What can hang from each mark:
legima: kudob luga
sopi: mili
luga: legima mili
vomuk: ratege
zokir: mili vomuk
rinus: reban
mili: zokir
reban: mili
ratege: kudob reban vomuk
kudob: legima ratege

Each row was made from one small tree. The marks that hang from a mark follow it in brackets, in alphabetical order. Every link used is in the known rows. Write each row's tree.
Known rows:
rinus[reban[mili[zokir[vomuk]]]]: [-28.0   4.9  20.5  -1.0  -7.1 -27.3  22.3 -41.8  14.1 -14.7  -5.8   8.5
 -37.3 -21.8  17.4 -16.4   9.3   6.6 -14.3   6.7  35.9]
legima[kudob[ratege[reban[mili] vomuk]]]: [-20.5  19.2  47.7 -14.7 -35.1 -41.1  32.5   4.5 -18.5 -15.9   4.7  -3.7
  -8.8  -6.9  23.5  16.8 -12.8   3.6   4.5  62.4  36.2]
zokir[mili vomuk[ratege]]: [-24.7  15.1  -1.8 -40.7 -11.7  -8.7 -26.3   4.1  10.9  32.1  -6.1  24.5
 -50.1 -26.4  31.5 -16.9   0.0 -17.8   9.8  13.6  48.1]
ratege[kudob[legima[luga]] reban vomuk]: [ -8.2  29.8  22.1 -35.8 -37.4 -18.9   9.8   4.0 -13.8 -14.6  33.7  -2.2
   7.7 -64.5   7.3  20.1  -5.5  -0.2  12.8  60.1   3.6]
reban[mili[zokir[vomuk[ratege]]]]: [-10.6  20.1  23.8   0.4  -3.7 -28.7  18.3 -13.7   7.6 -19.1   0.2   6.4
 -38.9 -20.0  24.3 -19.3   1.5   9.2 -10.5  26.1  42.0]
zokir[mili vomuk[ratege[kudob reban]]]: [-30.0  21.9  -4.8 -51.9 -25.1 -14.3 -43.8   7.2   0.7  28.0   9.9   5.6
 -46.1 -49.5  17.6  -2.9 -12.4 -21.6  13.1  40.4  39.7]
mili[zokir[vomuk[ratege[reban]]]]: [-24.4  38.8  -0.2 -11.2  -9.2 -27.7  -7.6  -1.5   5.2 -18.8   6.3  15.9
 -35.7 -23.3  28.7 -10.9  19.2  -0.4   7.0  38.1  53.7]
sopi[mili[zokir]]: [ -8.4  23.3  10.3   3.7 -10.0 -44.9  17.6  -3.3 -20.8 -36.4  -7.5  38.3
   2.3   7.1  12.2  -3.6  31.3  -2.7  25.2  24.1  33.2]
luga[legima[kudob[ratege]] mili]: [-32.2 -11.6  24.6  -6.8 -22.2 -32.9  -3.0  -4.9 -33.7  13.6 -21.5   1.5
  -0.3  11.0  10.1 -12.0  -0.8   4.4  -3.3  30.2  41.5]
kudob[legima]: [-28.3   1.3  37.5   9.6 -24.7 -22.2  32.5 -12.7  29.1 -11.3 -13.0  27.2
 -12.2  -7.1  26.6  -4.4  12.1   0.1  28.0  10.8  13.2]
zokir[vomuk]: [-35.1  16.1  22.7  -9.9 -19.6 -15.8   5.9  -2.2  19.5  -3.0  -9.9  30.0
 -35.3 -19.1  23.7 -16.7  11.9  -2.6   7.6  20.6  53.1]
mili[zokir[vomuk[ratege[kudob reban]]]]: [-23.4  40.3  -3.2 -18.5 -17.0 -29.6 -11.6  -3.4   3.2 -18.9  10.9  10.3
 -32.4 -34.7  22.7  -0.7  16.8  -0.6   8.0  53.8  45.5]
zokir[mili vomuk]: [-38.9   9.3  19.2 -28.8 -10.3  -1.2 -18.9  -2.6   1.2  26.6 -11.6  34.7
 -40.4 -21.3  27.3 -18.9   5.1 -11.1  13.1   8.3  47.3]
vomuk[ratege[kudob reban]]: [-20.1  27.3   4.4 -24.7 -47.7 -37.8 -12.5   1.0  13.2  -4.3  15.7 -13.1
 -23.4 -39.6  -8.4   7.0  -6.2 -10.6  27.3  48.4  30.9]
kudob[legima[luga[mili]] ratege[vomuk]]: [  6.8  18.4  29.5 -20.2   5.2 -23.9  49.5 -10.7 -25.9  -3.6 -22.3   5.1
   5.5  -7.0  40.9  -8.7 -10.1 -12.0   5.4  19.5  13.0]
legima[kudob luga[mili[zokir[vomuk]]]]: [-13.9  12.9  -3.7  14.1 -14.7 -22.1   2.2  14.1 -47.6  -4.8  -0.9  23.9
  -0.2  -9.1  41.1  17.9  19.1  12.4  17.7  23.6  32.6]
reban[mili[zokir]]: [-16.6  12.9  44.3  17.4  -8.5 -26.9  31.3 -24.7  -3.2 -23.8  -4.0   7.6
 -21.7  -6.2   8.3 -17.7   7.7  16.8   1.8  14.8  34.5]
vomuk[ratege[kudob[legima[luga[mili]]] reban]]: [ -6.9  17.2  -5.7 -18.5 -35.4 -36.2 -10.1   4.4  -3.4   0.9  12.3 -18.4
 -11.5 -44.7   8.2  10.8 -14.8 -13.4  28.2  37.8   8.9]
legima[kudob]: [-35.6   3.7  30.5  11.7 -46.8 -29.0  19.0   5.6   5.7  -8.3  -2.1  28.5
 -10.1   0.9  20.8  20.1  18.4  11.0  29.5  33.5  35.8]
vomuk[ratege]: [-14.7  18.3   9.3 -10.4 -31.1 -30.8  10.3  -4.0  25.9   0.7  -4.8  10.6
 -28.7 -10.6   8.6 -10.6   7.8  -6.8  22.0  15.3  42.8]
kudob[legima ratege[reban]]: [-33.3  19.3  48.3  -2.9 -14.6 -39.1  35.5 -13.8   4.7 -20.9 -21.2  -2.2
  -9.3   4.5  26.1  -7.6 -11.2 -16.9  26.5  37.5  14.8]
ratege[kudob reban vomuk]: [-18.1  31.3  27.2 -42.9 -49.9 -24.6  -1.9  -1.8  -6.5  -8.4  32.1  -5.6
  -7.1 -60.6 -10.9  12.6  -4.0   0.6  10.0  62.2  32.6]
vomuk[ratege[kudob reban[mili]]]: [-13.4  21.1  16.2 -20.4 -43.8 -41.1  -4.0  -3.3  10.0  -7.1  17.9 -25.7
 -28.1 -43.6 -10.6   2.4 -20.8  -6.1  14.1  48.2  25.3]

Which tree is each row?
[  8.8  25.7  24.7 -16.3  13.1 -25.6  49.4 -14.5 -33.3 -11.6 -20.8   7.7
   7.9  -4.2  46.2  -7.4  -1.3  -6.1   2.9  23.1  13.6] -> kudob[legima[luga[mili[zokir]]] ratege[vomuk]]
[ -9.3  21.5  20.5  -7.7 -11.3 -30.8  14.2 -15.3   5.6 -19.1   4.1  -0.7
 -36.3 -32.0  17.2  -9.0  -1.0   9.0  -9.7  40.8  34.6] -> reban[mili[zokir[vomuk[ratege[kudob]]]]]
[ -6.9  32.9  35.3 -33.4 -33.7 -29.3   8.1 -10.9 -19.6 -22.5  37.7 -18.3
 -10.1 -62.8  -6.9   9.4 -11.4  13.8  -8.8  67.4  27.6] -> ratege[kudob reban[mili[zokir]] vomuk]
[-26.0  17.8  33.6  -7.2 -25.3 -32.8   5.2 -11.0  -0.6 -29.4  18.9 -13.4
 -18.0 -52.4  14.3   9.4 -13.9   4.1   5.7  63.0   4.6] -> ratege[kudob[legima] reban[mili[zokir[vomuk]]]]
[ -6.6  34.4  -9.6 -15.1  -8.5 -49.1  -5.2  11.7 -17.3 -34.4   6.0  26.4
 -14.6 -11.3  24.4  -3.6  19.5 -14.1  14.1  42.4  41.3] -> sopi[mili[zokir[vomuk[ratege[reban]]]]]
[ -8.4  16.4  22.4  -5.2  -9.0 -30.2  21.7 -15.2  13.8 -21.4   3.4   2.0
 -33.2 -33.3  28.6  -6.1  -3.5   7.7  -9.2  41.5  19.9] -> reban[mili[zokir[vomuk[ratege[kudob[legima]]]]]]
[ -8.0  27.7  54.3 -19.6  -1.2 -37.6  49.4 -17.4  -8.2 -29.4  -3.3 -10.3
  -8.6 -13.9  35.2  -8.3 -18.2  -4.1  -5.7  50.8  16.5] -> kudob[legima ratege[reban[mili[zokir]] vomuk]]
[-26.2   2.2  27.6   6.8 -11.9 -30.2  29.1 -47.8  10.3 -16.3  -6.8   5.2
 -28.9 -14.4   7.1 -14.4  10.6   8.5  -4.7   0.6  29.6] -> rinus[reban[mili[zokir]]]
[-11.0  20.2  48.9 -23.1 -29.3 -24.7  16.1  -3.6  -6.1 -12.4  26.5  -9.9
 -19.5 -41.7   1.5 -11.7 -18.0   6.8  -8.2  34.5  40.6] -> ratege[reban[mili] vomuk]
[-27.6  -1.4  14.7   0.0  -4.1 -20.7 -14.9 -20.2 -29.9   5.9 -12.2  11.1
  -4.6  -3.8   0.9 -33.1  19.2  12.8  -6.5   7.6  46.8] -> luga[legima mili[zokir]]
[-18.3  10.6   4.3 -16.2 -15.8 -34.1  13.3 -39.3  18.3 -11.6   1.7  -3.9
 -40.4 -37.4  12.4  -5.4   2.2   1.5 -15.0  24.7  28.2] -> rinus[reban[mili[zokir[vomuk[ratege[kudob]]]]]]
[ -5.8  36.1 -13.7 -22.1 -15.5 -50.7  -9.4  10.3 -18.8 -34.1  10.2  21.0
 -11.0 -22.8  18.1   6.4  16.0 -14.0  15.0  56.9  33.7] -> sopi[mili[zokir[vomuk[ratege[kudob reban]]]]]
[ -5.2  19.0  11.6 -14.6 -34.1 -36.8   5.7   1.2   3.4 -12.6  18.8 -23.1
 -16.8 -45.8   4.0   8.8 -21.5  -7.6  16.7  46.9   2.3] -> vomuk[ratege[kudob[legima[luga]] reban[mili]]]
[-19.0  16.4  36.8   8.2  -3.1 -24.2  22.3 -18.4   1.5 -22.5  -3.0  11.9
 -33.2 -15.7  21.6 -19.7   4.4  13.3  -8.4  22.7  41.7] -> reban[mili[zokir[vomuk]]]
[-33.3  12.7  47.9   4.5 -35.2 -44.6  27.7   0.0 -16.2 -18.8  -6.8  -4.6
 -11.4   6.9  20.2  14.3 -11.5   1.0  18.3  54.3  31.9] -> legima[kudob[ratege[reban[mili]]]]
[-28.4  22.7  56.2  -3.3 -15.7 -41.8  30.6 -17.8 -14.3 -18.1 -16.1 -19.6
 -19.4   3.9   1.8 -19.7 -21.9  -9.7  12.4  34.8  36.9] -> kudob[ratege[reban[mili]]]
[-27.9  20.6  23.0  -5.4 -38.2 -25.7   3.4  -1.2 -11.2 -17.5  14.6  -4.0
   4.5 -43.4   0.2  16.7  -3.5  -4.9  35.1  47.7  -3.0] -> ratege[kudob[legima[luga]] reban]
[-35.7  14.5  31.2  -9.3 -46.9 -30.5   1.4  -6.7   9.5 -16.2  13.0  -4.8
  -5.8 -42.6   0.0  15.6  -5.7  -5.3  33.2  51.9   3.9] -> ratege[kudob[legima] reban]
[ -1.8  30.7 -10.0 -12.7  -4.7 -45.6   5.3   7.4 -10.2 -31.2  -2.9  36.8
 -14.5  -4.8  27.7  -5.2  25.9 -11.1  12.2  35.3  41.2] -> sopi[mili[zokir[vomuk[ratege]]]]
[-19.1  11.9  36.9  -0.6 -33.6 -29.5  13.2  -5.6 -14.2 -22.3  17.9 -20.1
  -1.1 -47.6  -1.9  11.5 -21.3   0.9  19.1  46.9 -10.1] -> ratege[kudob[legima[luga]] reban[mili]]
